Each row comes from the steps of one path. Every step used is in the known rows, and no mark comes twice. Write the path behind each row, first mark first.
In the rows, 128 means zero.
Known rows:
e/r: [116 139 153 121 127 102  97  61  82 114  97 103 111 105 113 185 198 111
  97 120  98 136 159 123 146 130 144 141  70 115]
s/g: [129 146 120 112 121 128 120  86 120 123 110 102 114 139 114 188 190 112
 117 129  92 133 146 132 146 130 139 152  66 122]
j/g: [126 144 120 116 127  63 126  68 105 118  92  99 119 142 107 220 177 122
 121 128  96 125 141 127 141 130 133 147  67 110]
z/x/j: [ 82 148 151 121 131 126 141  69 118 111 119 121 125 150  97 166 192 103
 113 119  88 142 142 115 130 134 126 148  71 115]
s/g/f: [100 153 121 119 127 127 129  81 137 125 119  94 125 163 120 160 160 101
 125 132  89 130 137 157 141 127 139 152  81 120]
s/g/z/x: [ 66 146 130 120 127 116 152  90 160 127 132  96 123 166 128 150 161 101
 109 131  73 152 131 159 134 131 120 147  74 126]
g/f/x/z/a/k/r: [104 112 142 121 165  98  95 101 152 104  96 106 136 203 117 116  79 118
  88 177  81 118 190 179 121 146 149 113 107 113]
n/k: [ 90 149 128 121 136 144 114  90 102 108 113 118 100 106  97 210 188 118
 114 127  92 132 150  93 140 131 143 136  63 107]
z/x/f: [ 91 150 157 126 140 129 143  83 125 116 114 110 128 150  91 164 159 111
 124 131  98 146 136 119 126 130 124 146  73 116]
x/z/g/f: [ 68 134 141 128 147 130 139  86 161 118 122 111 135 171 111 144 161 103
 128 138  80 147 122 162 132 134 138 144  86 106]
a/z: [121 140 157 108 101 118 129 104  92 115  99 111 108 111  93 222 208 109
 100 119  91 124 146 112 150 131 153 147  67 106]
j/g/f/x: [100 131 128 124 134  65 136  63 139 118 115  72 139 187 123 195 143 110
 122 139  85 130 135 161 136 128 134 139  82  98]
a/z/g/f/x: [ 70 120 164 122 112 135 143  97 157 116 130  91 143 149 110 196 183  91
  98 125  75 143 118 140 143 127 155 139  88  88]
v/k/a/z/x/f: [ 93 142 202 120 130 103 146 115 120  95  92 118 124 118 107 211 135 105
  50  97  83 141 121  98 138 142 158 142  94 121]
r/e: [112 140 142 121 125  94  95  56  83 114 102 105 113 125 110 192 181 116
  97 132  99 132 168 129 139 133 141 140  73 112]
j/g/f: [ 96 150 121 123 133  61 134  64 122 120 100  90 130 168 113 193 147 111
 131 131  94 121 132 152 137 127 134 147  81 108]
k/r/e: [ 81 139 139 128 144  96  74  51  75 102  93 109 118 124 121 187 156 118
  63 131  99 132 172 130 129 140 145 129  88 119]
f/x/s/g: [140 135 115 116 134 153 121  93 157 130 135  83 138 167 111 177 183 104
  93 132  86 153 145 162 144 131 137 139  80 109]
j/g/z/a/k/n: [140 140 117 110 137  68 112  83 137 105  47 114 118 187 114 173 121 129
 137 167  87  96 173 136 130 142 141 127 100 117]
s/g/f/x/z/a: [112 111 148 117 142 109 128  97 180 126 122  79 138 213 123 136 128 106
 105 162  69 133 159 196 136 141 134 136  91 109]
f/x/s/g/z/a: [126 117 127 112 136 124 127 113 186 136 126  84 135 199 114 154 156 102
  99 153  71 144 164 200 141 141 131 131  95 108]
s/g/f/x/z/a/k: [138 113 129 113 146 114 115 103 186 122 113  91 141 214 122 111  91 109
 104 174  75 122 176 192 134 139 144 128  97 115]
a/z/x/j/g: [ 76 144 160 121 117  92 154  67 127 110 104 108 145 144 101 211 169  97
  66 102  78 132 119 119 135 134 132 145  80 107]
x/z: [122 136 142 115 137 118 127  93 115 116 106 112 111 154 104 172 182 119
 121 139  86 137 155 142 139 138 136 144  66 114]
s/g/f/x: [102 133 129 120 128 129 131  80 154 124 134  75 134 183 130 162 158  99
 117 140  81 139 141 166 140 128 139 145  82 109]
f/x/s: [137 133 129 118 135 132 122  94 131 123 128  92 128 159  96 188 196 110
 112 135  93 149 153 147 142 131 139 135  76 100]
f/x/j/g/z/a/k: [133 110 127 111 143  73 124  78 168 113  85 104 140 214 117 152 109 112
 108 159  70 110 185 169 132 145 134 127  99 103]
j/g/z: [ 98 140 121 118 130  64 141  76 130 121  95  95 119 168 122 195 157 116
 125 134  80 128 143 159 139 135 127 144  76 111]
j/g/f/x/z/a/k: [135 111 130 118 152  50 120  85 170 117  95  87 146 218 115 143  78 119
 109 172  80 114 172 187 129 139 138 123  97 103]
n/k/a/z/x/f: [ 47 156 175 130 130 156 149 117 124 101 111 120 125  91  85 216 142  95
  45  95  82 139 100  75 142 134 148 129  88 116]
x/z/a/k/r/e: [115 120 139 121 163  81  57  75 106 102  72 127 124 154 113 135  88 127
  50 165  93 115 209 156 123 151 149 113 103 125]
j/g/z/x: [ 63 143 131 125 132  54 157  72 144 122 112  93 128 169 122 182 146 111
 113 130  78 144 126 155 128 131 115 141  75 114]
v/k: [136 134 155 113 136  92 111  87  97 101  94 116 100 135 118 205 183 129
 119 129  93 135 170 118 136 139 152 149  69 112]

Which path is each row?
[ 55 145 152 122 135 127 157  76 142 114 123 117 125 176 112 141 172  97
 117 125  72 145 143 147 127 138 120 145  80 116] => g/z/x/j
[ 91 132 149 122 137 139 136  66 138 111 126  96 136 194 113 153 170  95
 126 135  80 132 152 152 134 135 139 144  87  99] => g/f/x/j
[109 109 164 117 142  90 129  99 154 120 115  89 128 203 108 147 143 112
 123 166  76 129 168 182 133 141 136 132  87 100] => g/f/x/z/a
[ 67 125 166 121 107 115 148 113 148 112 120  96 139 130 111 214 178  85
  74 107  73 139  95 126 153 130 165 136  97  99] => k/a/z/g/f/x
[ 75 124 141 127 132 123 135  80 158 118 134  92 138 167 115 172 180 101
 132 138  83 149 127 146 135 126 143 141  83  95] => z/g/f/x
[ 78 128 151 127 125 157 142 106 176 124 141  90 157 158  98 185 179  84
  84 120  78 153 112 162 142 128 154 133 101  86] => a/z/g/f/x/s
[ 45 156 163 126 119  70 168  78 137 108 102 104 151 150 109 201 133  81
  51  87  73 124  87 130 141 135 142 142 104 116] => k/a/z/x/j/g/f
[125 117 151 116 137 120 129  91 132 115 120  93 120 174 113 173 178 118
 113 147  78 146 159 151 137 139 136 137  67 103] => f/x/z
[ 89 150 126 125 141  92 138  49 131 113  99 102 141 187 113 174 145 101
 122 123  86 118 135 153 133 135 132 149  92 108] => x/j/g/f
[ 83 131 128 131 145 147 134  89 178 125 144  91 153 177 103 161 177  94
 118 133  86 160 121 168 135 127 142 135  96  92] => z/g/f/x/s
[ 86 144 168 115 103 107 145 101 108 116 116 110 117 111  93 210 198 104
  87 115  87 140 130 108 140 127 140 143  65 110] => a/z/x
[ 75 150 176 115 106 114 155 101 109 105 105 126 125 113  93 206 190  89
  55  88  78 133 111  95 148 138 148 143  85 120] => k/a/z/x/j
[ 97 132 156 115 106 132 131 103 122 115 107 119 123 104  95 222 219 103
  96 114  86 138 124 106 148 129 154 147  74 100] => a/z/g
[136 121 155 109 135  88 118 105 120 120  93 116 107 158  92 173 176 125
 121 155  86 125 173 149 138 143 135 139  72 113] => x/z/a
[154 158 119 111 129 142 101  82  97  97  69 127 107 143 102 175 174 127
 147 150 104 109 167  90 134 133 155 136  81 121] => a/k/n
[108 139 130 124 141 133 132  89 148 125 137  84 138 183 102 162 166  99
 120 138  91 146 143 173 137 128 140 135  89  98] => g/f/x/s
[168 144 132 105 128 112  92  94 101 101  55 132 104 147  90 176 167 132
 147 166 105  97 185  95 134 138 154 131  88 119] => z/a/k/n
[107 139 116 129 147  87 136  71 159 126 126  71 153 197 110 182 138 102
 108 134  89 141 130 182 135 129 133 133  95  96] => j/g/f/x/s
[ 93 152 154 119 116 129 145 108 127 124 127 109 132 121  81 199 192  97
  74 110  90 150 125 130 140 128 139 137  79 107] => a/z/x/s
[112 126 132 112 129  35 132  89 135 125  82 100 115 173 110 196 153 120
 126 149  81 116 161 164 138 139 127 139  82 109] => j/g/z/a
[ 57 163 135 125 126 164 142 126 154 117 135 110 134  89  96 215 158  86
  11  83  76 152  88 106 151 131 149 127  92 122] => n/k/a/z/x/s/g
[133 141 157 111 131  72 116 105  90  98  84 120  96 117 119 222 176 123
  95 110  91 131 147 102 147 142 162 146  78 123] => v/k/a
[ 32 130 160 129 123 151 142 115 157 103 130 102 135 107 109 225 161  86
  54 102  67 142  90 101 150 131 167 124  98  93] => n/k/a/z/g/f/x
[118 146 159 107  97  98 134 120  85 111  89 115 104  92  94 239 203 104
  77 100  89 119 124  97 161 134 162 143  76 118] => k/a/z
[100 109 149 123 141 134 132  90 161 115 128 100 135 167 114 173 188 113
 111 142  73 160 136 145 135 137 137 138  73  97] => f/x/z/g
[102 142 120 113 124 129 135  93 145 126 114  99 114 165 129 164 172 106
 121 135  76 137 148 163 144 135 132 150  76 123] => s/g/z
[ 72 152 132 125 140 119 152 100 153 128 134 104 127 166 101 150 169 101
 113 129  83 159 135 167 130 132 120 136  82 115] => g/z/x/s
[151 120 107 109 141 129 114 118 192 132 116  96 138 199 113 129 119 106
  98 164  76 132 182 194 140 138 140 124 101 113] => f/x/s/g/z/a/k
[ 48 150 161 128 124  91 163  61 144 112 113 100 155 169 107 184 137  86
  75 105  75 128 109 144 130 132 132 145  95 105] => a/z/x/j/g/f
[105 126 138 113 136  64 136  73 143 118  81 111 128 193 110 177 149 109
 116 141  73 113 164 166 135 146 125 142  92 109] => x/j/g/z/a
[ 75 133 153 125 120 136 147 122 169 120 131  95 153 139  99 202 174  78
  59 101  76 149  89 147 153 131 163 130 110  97] => k/a/z/g/f/x/s
[ 64 145 158 120 106 111 146 115 132 113 106 114 129 109 101 211 182  87
  83  99  82 130  91 117 154 130 165 143  96 110] => k/a/z/g/f
[ 67 148 142 127 144 149 157  88 175 125 126  96 138 186 121 129 127  97
 111 135  76 153 129 164 127 134 116 147  87 126] => s/g/z/x/f
[ 64 147 156 128 143 130 158  90 150 119 118 105 128 177 106 139 139 104
 129 137  83 149 138 150 124 134 118 143  82 117] => g/z/x/f
[107 107 147 115 137  67 137  72 161 117  95  92 137 213 119 178 144 109
 108 148  64 122 168 174 133 147 125 134  93  98] => f/x/j/g/z/a
[ 71 164 117 129 142 136 145  86 171 133 147  91 148 173 108 137 145  89
  99 123  90 156 115 176 131 124 126 143  92 121] => z/x/s/g/f
